Each row was made from one small tree. The marks that hang from a mark follow it in brackets, in alphabetical order. Every link used is in the known rows. Write each row's tree.
Known rows
S{X{K{Q{N{D} R}}}}: 6 14 8 7 -2 -4 -12 -14 10 4 -16 32 15 -27 0 -16 -14 4 1 -10 5 -1 -1 6 -5 -2 10 14 1 5 0 2 -8 2 1 1 10 4 -27 33 17 -7 5 -3 14 1 -13 0 4 8 -7 13 -9 20 -8 13 -8 -11 -4 4 -5
A{Q}: 7 -1 4 14 8 2 -4 1 9 3 -7 13 -3 -12 5 -11 -13 3 3 -4 7 5 -1 8 -6 -6 9 10 -10 6 0 -6 -15 -3 11 1 12 -5 -6 13 9 -3 -3 -1 9 2 -14 -2 9 0 -9 9 -9 11 -15 1 -14 -8 -2 5 1
D{A{Q{K{X{R}}}} G N}: 24 8 9 26 -3 19 -5 -6 8 6 -15 14 8 7 -4 -16 -9 16 8 -10 3 -3 -6 8 -1 -7 0 12 1 0 -19 -2 -13 9 -6 -5 24 -11 -24 11 19 -15 9 0 11 -1 -13 3 8 8 3 7 -7 11 -18 6 -24 -15 -5 11 1
K{Q{N{D{G}} R} X}: 14 9 15 18 -8 2 -17 -15 7 6 -12 32 10 -6 14 -14 -19 14 2 -14 2 4 -4 2 -3 -3 7 2 3 1 2 -3 -11 10 8 -8 31 8 -26 28 24 -10 8 -1 15 -2 -11 4 2 7 -5 10 -8 20 -12 6 -8 -12 -2 3 -5
D{A{Q{K R{X Y}}} G N}: 23 3 12 -16 6 18 -10 -5 -4 6 -18 21 11 -6 7 -14 -12 22 5 -2 3 -9 -3 5 11 2 2 23 3 -3 -12 -2 -11 -1 -5 8 20 -13 -49 14 17 -9 9 0 1 -6 -16 -4 12 10 10 5 -11 19 -20 3 -25 -16 -5 9 2
G{D{A{Q{R}}}}: 13 9 5 8 1 5 -10 -3 6 4 -9 17 1 -8 -8 -14 -21 8 7 -7 7 1 -2 6 -2 -9 6 10 -5 3 -11 -3 -15 2 23 6 10 -18 -22 11 6 -10 5 -5 11 -1 -16 -4 10 0 1 6 -12 14 -16 4 -13 -10 2 7 1
Y{R{Q X{K}}}: 14 -13 6 -12 -1 9 -1 -12 0 6 -17 23 -4 -9 -11 -11 -4 5 3 -2 9 -5 -2 7 -7 -2 8 7 0 8 -8 -2 -10 -12 -21 9 17 -14 -31 24 -3 -9 3 0 1 -4 -12 -8 8 5 -4 14 -15 15 -15 -5 -21 -12 -11 4 -5
X{K R{Q{N{D}}}}: 11 10 6 -5 -5 4 -3 -16 5 7 -14 37 3 -11 -15 -15 -4 7 -1 -12 6 -9 -1 10 -4 -4 -4 -7 -4 7 -6 -1 -6 -1 -14 3 14 -6 -27 33 9 -7 6 4 13 0 -16 -9 -1 9 -6 8 -12 16 -9 9 -17 -13 -10 4 -2
Y{R{X}}: 11 -13 7 -2 4 4 -7 -6 2 4 -11 19 -4 -6 -5 -7 -6 6 6 -4 8 0 -3 6 -7 -3 8 11 -2 6 3 -5 -14 -10 -5 5 15 -17 -21 12 -3 -8 6 -3 3 0 -9 -5 8 4 -5 11 -11 19 -13 -5 -16 -10 -8 2 -5
D{A N}: 21 -4 6 -1 4 13 -6 -3 10 8 -11 13 1 11 4 -13 -6 13 7 -13 6 -3 -3 8 0 -4 -7 12 -4 2 -12 -1 -14 1 9 4 16 -16 -20 7 5 -11 5 -5 9 -1 -11 -2 7 7 3 3 -7 15 -13 0 -14 -12 -3 7 3
K{Q{N{D{G}}} X{R}}: 13 7 11 29 -8 6 -12 -15 10 6 -12 32 4 -1 0 -13 -12 12 2 -16 2 0 -5 5 -6 0 1 -8 -1 3 -4 -5 -11 8 -6 -9 34 -1 -21 27 22 -9 8 0 16 -1 -11 5 -1 6 -7 10 -8 18 -12 6 -12 -13 -8 5 -6
S{X}: 6 -6 4 11 15 1 -8 -1 9 2 -12 13 2 -13 8 -9 -8 3 4 -7 8 2 0 7 -5 -1 4 20 -6 6 2 -1 -13 -10 2 5 3 -15 -17 11 -1 -3 0 -8 5 1 -11 -3 9 1 -3 10 -9 14 -10 2 -7 -9 -2 4 -1
X{R{Q{N} Y}}: 11 -1 4 -16 8 2 -4 -6 0 8 -18 34 -3 -12 -11 -12 -7 11 0 -9 4 -7 -1 8 -3 2 -6 2 -4 4 8 -5 -5 -9 -10 8 11 -9 -39 21 4 -3 2 0 6 -2 -12 -9 6 9 0 9 -12 18 -16 2 -17 -14 -9 5 -1
K{Q{N{D}} X}: 7 1 9 11 -8 -2 -13 -12 11 6 -10 29 3 -9 12 -10 -15 9 1 -14 3 5 -4 4 -8 1 6 4 -1 2 8 -5 -11 5 5 -11 26 10 -18 30 18 -10 0 -2 20 -1 -9 4 0 3 -11 12 -8 19 -12 2 -8 -9 -5 3 -3
X{K}: 10 0 4 10 3 3 -2 -8 11 5 -12 19 1 -9 -1 -11 -7 3 5 -6 8 1 -1 8 -3 -8 -2 12 -3 5 -9 1 -11 -3 -3 3 6 -9 -14 15 4 -5 -3 0 12 1 -12 -5 6 2 -8 8 -11 10 -11 4 -14 -9 -2 7 0
S{X{K R}}: 5 3 2 20 9 4 0 -8 13 2 -14 18 5 -18 -19 -13 -3 -2 5 -8 8 -4 -1 10 -6 -6 -1 14 -5 7 -13 3 -9 -8 -13 6 -1 -18 -14 15 -1 -6 1 -3 8 2 -13 -3 7 5 -5 11 -11 11 -8 8 -15 -11 -8 8 -5
Y{R{Q{N} X}}: 17 -11 7 -26 5 5 -8 -7 -4 6 -17 29 -4 -6 3 -10 -9 10 2 -2 7 -4 -2 6 -7 0 11 8 0 7 10 -5 -8 -10 -9 5 18 -5 -40 24 0 -6 6 -1 3 -2 -10 -9 6 9 0 12 -12 22 -16 -5 -15 -13 -9 0 -5
N{D Q{R}}: 5 10 14 5 -3 1 -13 -9 5 3 -3 28 5 -14 -2 -14 -13 7 1 -16 6 3 1 7 -1 -4 1 5 -8 7 2 -7 -17 -1 8 2 22 -9 -6 29 13 -14 5 -2 11 2 -16 -4 0 7 -9 3 -10 22 -8 8 -12 -9 -4 1 -1
Y{R{Q{K N} X}}: 17 -6 10 -24 7 2 -8 -8 -6 6 -20 33 1 -11 3 -10 -11 12 3 1 6 -4 -1 6 -5 1 15 14 6 5 14 -4 -5 -10 -12 2 11 -1 -49 28 6 -6 6 2 5 -1 -10 -11 5 13 -1 14 -12 22 -17 -5 -14 -14 -6 1 -2
S{X{R{Q{K N}}}}: 10 7 5 0 15 0 -5 -5 1 4 -22 31 7 -22 -4 -14 -9 8 2 -4 5 -6 1 9 -6 -1 7 15 0 6 11 0 -4 -10 -10 3 -3 -7 -42 26 9 -2 1 -2 7 2 -11 -8 4 13 0 12 -11 18 -14 7 -10 -13 -3 4 -3
X{K{Q} R}: 7 5 4 31 -5 4 2 -12 16 6 -15 24 2 -13 -19 -13 -6 2 4 -10 6 1 -4 8 -9 -6 -1 -1 -3 5 -16 -1 -11 0 -15 3 13 -10 -11 20 12 -5 -1 0 14 0 -9 1 2 5 -9 13 -12 9 -14 4 -18 -11 -8 8 -5
Y{R{Q{K{X} N{D{A G}}}}}: 29 -1 16 -3 -6 8 -14 -14 -3 9 -17 31 7 10 -1 -13 -11 20 4 -14 4 -4 -3 6 -3 -2 9 8 7 3 -1 -3 -10 5 -6 -5 32 -3 -48 24 14 -20 11 0 11 -1 -13 -5 3 14 0 7 -9 22 -12 0 -14 -16 -4 6 0
D{A{Q{R}} N}: 18 7 8 2 2 12 -7 0 8 6 -10 13 6 -2 5 -16 -14 11 6 -9 5 -2 -4 7 -1 -10 5 17 -5 2 -10 -2 -16 5 16 6 16 -8 -18 10 14 -13 7 -3 8 1 -15 -2 11 7 3 6 -9 16 -17 4 -18 -13 -2 7 2
D{A G N{Q{R{X}}}}: 28 1 15 -10 2 21 -12 -9 0 6 -11 20 6 4 8 -19 -9 20 6 -14 5 -6 -4 6 10 -1 -3 10 -1 4 -18 -5 -15 2 -2 7 34 -18 -32 20 13 -14 11 -3 5 -4 -14 -2 7 9 8 -1 -11 23 -16 4 -19 -13 -7 7 0
S{X{K{Q{N{D{A}}}} R{Y}}}: 10 6 5 1 0 4 -6 -14 8 8 -20 32 11 -18 -21 -16 -4 8 1 -16 5 -10 -3 10 -2 7 -4 7 -3 3 -13 2 -8 -1 -20 6 14 -12 -35 25 8 -13 6 -3 16 -4 -14 0 4 10 -4 9 -9 19 -9 10 -18 -13 -17 10 -4
A{D}: 8 -5 4 13 5 3 -8 1 12 4 -3 11 -3 -6 2 -8 -10 3 5 -5 8 1 -1 4 -4 -8 4 7 -9 6 -4 -5 -13 -4 4 4 6 -7 -10 16 11 -1 -2 -2 8 0 -13 -5 7 -3 -8 5 -10 13 -9 6 -4 -7 1 3 -3
K{Q{N{D}} X{R{Y}}}: 5 2 8 8 -8 0 -10 -12 9 8 -13 36 3 -10 -7 -11 -10 10 0 -17 1 -1 -4 6 -7 7 -5 -2 -3 0 7 -5 -9 0 -11 -5 28 -2 -24 28 15 -10 3 -1 18 -4 -10 2 1 6 -10 12 -10 21 -13 3 -16 -12 -15 4 -6

Write each row's tree
13 1 14 -12 -1 5 -17 -14 -3 6 -14 38 7 -15 10 -11 -14 19 -1 -9 3 -5 -3 1 7 10 3 4 1 0 6 -7 -9 -2 -4 4 30 -3 -46 30 20 -5 10 0 7 -7 -14 -2 5 7 0 8 -10 24 -12 3 -14 -13 -9 3 -4
K{Q{N{D{G}} R{X Y}}}
15 10 9 -16 -5 11 -8 -16 6 3 -14 26 3 -12 -14 -17 -10 10 5 -7 6 -4 -2 6 5 -1 -8 7 -1 5 -14 -3 -9 -5 -1 6 18 -19 -24 32 1 -9 8 -2 10 -7 -15 -4 4 4 1 7 -16 20 -13 5 -22 -11 -4 4 -2
G{D{N{Q{R{X{K}}}}}}
10 8 5 -5 -7 13 -5 -4 9 2 -9 13 7 -20 -4 -15 -10 4 3 3 6 -6 -3 4 3 -9 8 12 -7 3 -16 -2 -11 -1 -6 7 12 0 -17 25 16 -2 3 2 5 -3 -18 -2 11 -2 -4 9 -14 16 -15 12 -19 -11 -5 4 -3
A{D{N} Q{R{X{K}}}}
9 6 9 -11 4 -4 -12 -9 3 6 -18 38 9 -18 6 -11 -17 12 4 -4 2 1 -1 3 0 -2 0 30 7 -3 19 1 -4 -3 1 -5 5 6 -41 22 15 -8 2 0 15 1 -10 -5 5 10 -3 11 -12 23 -18 7 -12 -13 2 4 0
Q{K{X} N R{Y}}
12 1 12 -18 2 12 -10 -7 3 3 -11 23 4 -10 5 -16 -10 13 3 -9 4 -1 -2 6 2 -1 -1 13 -3 5 -2 -6 -13 -6 -1 5 25 -10 -18 27 9 -8 6 -3 5 -3 -12 -3 5 8 0 5 -13 23 -15 4 -19 -12 -7 2 -2
D{N{Q{R{X}}}}
18 1 14 -31 3 14 -10 -8 -3 8 -17 30 10 -9 -3 -17 -9 20 4 -9 3 -7 -2 7 9 5 -6 27 3 -2 -4 -4 -10 -8 -11 7 19 -14 -43 26 11 -14 4 -3 8 -6 -14 -5 7 13 4 3 -13 26 -19 2 -24 -13 -9 7 2
D{A N{Q{K R{X Y}}}}
6 18 12 4 -5 -3 -14 -8 5 3 -10 34 13 -22 10 -15 -22 9 1 -6 2 4 0 4 -5 -8 15 19 3 1 12 -3 -9 5 13 -11 13 13 -22 30 24 -10 4 4 19 3 -15 -2 3 7 -10 11 -10 22 -15 12 -13 -12 0 2 1
A{Q{K{X} N{D} R}}
24 5 8 -12 -1 14 -6 -17 -1 11 -18 36 5 2 -19 -16 -2 17 0 -16 5 -17 -3 10 6 3 -10 -8 -2 4 -20 -1 -7 0 -20 9 25 -17 -50 25 10 -13 10 2 9 -5 -18 -9 4 11 3 2 -11 17 -10 8 -22 -16 -13 11 0
X{K R{Q{N{D{A G}}} Y}}
20 6 12 3 -4 10 -13 -14 2 9 -17 37 10 3 -4 -13 -9 20 4 -16 2 -9 -3 6 4 3 -9 8 4 -1 -7 -1 -8 2 -14 -5 23 -11 -45 20 17 -15 11 2 17 -3 -14 -3 1 12 -1 4 -8 21 -12 9 -18 -15 -10 9 1
Q{K{X{R{Y}}} N{D{A G}}}
16 9 7 -5 -2 9 -10 -7 6 7 -18 21 7 -6 -13 -13 -18 16 7 -7 2 -2 -4 4 2 0 -5 22 3 -5 -6 -1 -10 0 11 1 15 -15 -38 14 10 -15 6 -5 12 -7 -14 -1 11 5 4 9 -13 17 -20 3 -23 -14 1 9 2
G{D{A{Q{K{X} R{Y}}} N}}
8 -5 4 -2 8 7 -1 -5 3 8 -16 27 -4 -8 -14 -10 -5 8 1 -10 5 -4 -1 8 -4 3 -8 1 -7 4 0 -6 -10 -14 -12 12 15 -21 -29 17 0 -4 1 -2 2 -4 -12 -8 7 4 -1 8 -13 14 -15 -1 -20 -13 -10 7 -3
X{R{Q Y}}
14 14 8 8 4 3 -9 -4 5 4 -13 21 7 -13 -9 -13 -22 10 7 -4 7 1 -1 6 -2 -8 8 17 1 1 -6 -2 -13 2 19 3 2 -14 -28 15 12 -9 3 -2 13 0 -15 -5 8 4 0 8 -12 14 -17 7 -13 -10 6 8 3
G{D{A{Q{K R}}}}
21 9 12 20 7 9 -9 -3 3 4 -12 19 11 -8 7 -15 -18 14 6 -4 6 1 -2 6 3 -9 11 21 1 2 -13 -2 -14 6 9 2 12 -8 -30 11 21 -10 4 0 7 2 -15 -3 9 8 3 4 -9 13 -18 8 -14 -13 3 9 3
D{A{Q{K R}} G}
12 -13 4 -39 12 6 -7 -6 -5 8 -19 32 -3 -15 11 -10 -9 14 -2 -2 6 -7 0 5 2 7 0 12 -2 2 11 -6 -5 -15 -12 9 16 -7 -52 27 2 1 -2 -2 4 -8 -12 -9 7 4 1 10 -14 21 -17 -3 -15 -12 -10 4 -1
R{Q{N} X Y}
19 1 10 -18 -2 11 -9 -17 -3 6 -15 32 4 -7 11 -14 -6 15 -1 -6 7 -11 -1 6 6 3 1 -3 1 6 -11 -3 -7 -2 -13 3 27 -6 -48 35 10 -3 5 3 7 -6 -17 -9 2 4 -1 8 -12 17 -10 4 -15 -13 -8 4 -1
R{Q{N{D{G}}} X{K}}
4 2 5 0 8 0 -7 -1 4 3 -9 22 3 -23 1 -11 -15 5 2 -3 5 3 0 6 -3 -4 4 19 -7 2 7 -4 -14 -6 9 7 10 -7 -19 13 9 -5 1 -2 4 -1 -15 -4 12 3 -4 9 -11 16 -17 4 -19 -11 -3 5 0
A{Q{R{Y}}}
13 1 5 25 6 7 -8 3 10 2 -1 5 -2 -8 8 -9 -13 6 4 -2 8 2 -2 5 -1 -8 11 1 -12 7 -11 -7 -16 3 6 3 16 -5 -9 13 18 1 -1 0 4 0 -17 -1 12 -4 -6 3 -9 8 -12 8 -9 -8 1 6 0
A{D{G} Q}
21 9 17 -8 4 13 -12 -10 -1 3 -14 25 10 -6 8 -16 -10 19 4 -5 4 -3 -1 5 10 0 0 15 4 3 -5 -5 -11 -2 -8 2 23 -10 -32 28 19 -8 8 -1 4 -3 -13 -3 4 12 5 4 -12 21 -15 5 -19 -14 -2 4 -1
D{G N{Q{K R{X}}}}
27 1 12 -24 0 22 -8 -15 -1 8 -17 25 8 -1 -7 -20 -4 20 4 -12 5 -12 -4 7 14 3 -12 14 1 2 -25 -1 -12 -2 -19 12 32 -20 -40 22 8 -14 9 -2 5 -8 -17 -3 9 10 8 0 -13 20 -15 5 -28 -15 -12 11 0
D{A G N{Q{R{X{K} Y}}}}
9 -6 7 -39 1 7 -7 -16 -4 9 -18 38 1 -17 1 -12 -4 12 -4 -6 6 -13 0 7 4 9 -3 6 -2 3 1 -4 -4 -12 -18 6 19 -7 -49 36 4 -3 1 2 9 -9 -16 -11 4 5 -4 10 -14 22 -11 2 -18 -12 -14 4 -1
R{Q{N{D}} X{K} Y}
14 2 3 9 6 6 -7 -1 8 5 -9 12 -3 -3 -5 -11 -16 8 6 -8 9 1 -2 7 -3 -3 3 7 -7 4 -12 -5 -15 0 19 4 13 -19 -18 9 1 -8 2 -5 13 -2 -16 -3 9 -3 -2 5 -11 11 -15 0 -13 -8 1 8 3
G{D{A{Q}}}
27 4 14 -9 3 9 -13 -11 -2 9 -16 32 9 5 11 -14 -11 22 2 -13 6 -8 -1 7 5 1 3 4 3 4 -5 -3 -9 5 3 0 19 -6 -51 28 20 -12 6 1 10 -2 -16 -9 1 13 3 2 -7 18 -12 5 -8 -14 0 6 4
R{Q{K N{D{A G}}}}
22 10 13 16 -6 10 -13 -14 6 8 -15 34 10 5 -1 -15 -11 17 6 -15 3 -7 -4 6 2 -5 -2 6 4 1 -9 0 -9 9 -6 -9 23 -7 -38 19 20 -17 12 2 18 1 -13 -3 0 11 -2 4 -7 19 -11 11 -13 -14 -6 7 1
Q{K{X{R}} N{D{A G}}}
8 8 3 6 0 0 0 -12 10 9 -19 34 2 -19 -18 -13 -6 6 2 -8 4 -3 -4 8 -5 1 -7 4 -2 3 -4 -1 -6 -1 -20 4 10 0 -29 24 13 -5 0 2 16 -2 -10 -1 4 9 -6 12 -12 14 -16 6 -20 -13 -10 8 -5
X{K{Q{N}} R{Y}}
12 5 1 -15 5 4 0 -12 3 9 -21 36 0 -16 -18 -14 -4 9 0 -8 5 -10 -1 10 -2 0 -10 3 -3 5 -2 -1 -2 -9 -22 9 9 -8 -39 25 5 -4 0 3 10 -3 -13 -9 5 9 -1 9 -14 16 -15 5 -21 -14 -10 8 -2
X{K R{Q{N} Y}}
22 5 11 -20 11 10 -13 -5 -7 6 -18 33 12 -17 11 -16 -18 21 3 1 5 -9 -2 5 10 0 9 27 5 -1 -1 -2 -8 0 -3 4 15 -2 -58 19 19 -6 7 2 7 -4 -17 -6 11 10 6 5 -11 22 -21 7 -18 -14 -5 8 2
D{A{Q{K N R{X Y}}} G}
14 10 3 0 0 5 -8 -7 5 7 -18 32 3 -12 -18 -13 -17 13 5 -7 3 -4 -3 7 -2 1 -2 16 1 -1 -2 -2 -7 0 0 -4 9 -10 -41 18 9 -10 4 0 20 -4 -14 -3 8 6 -2 9 -12 17 -20 7 -21 -12 -5 10 1
G{D{A{Q{K{X{R{Y}}} N}}}}
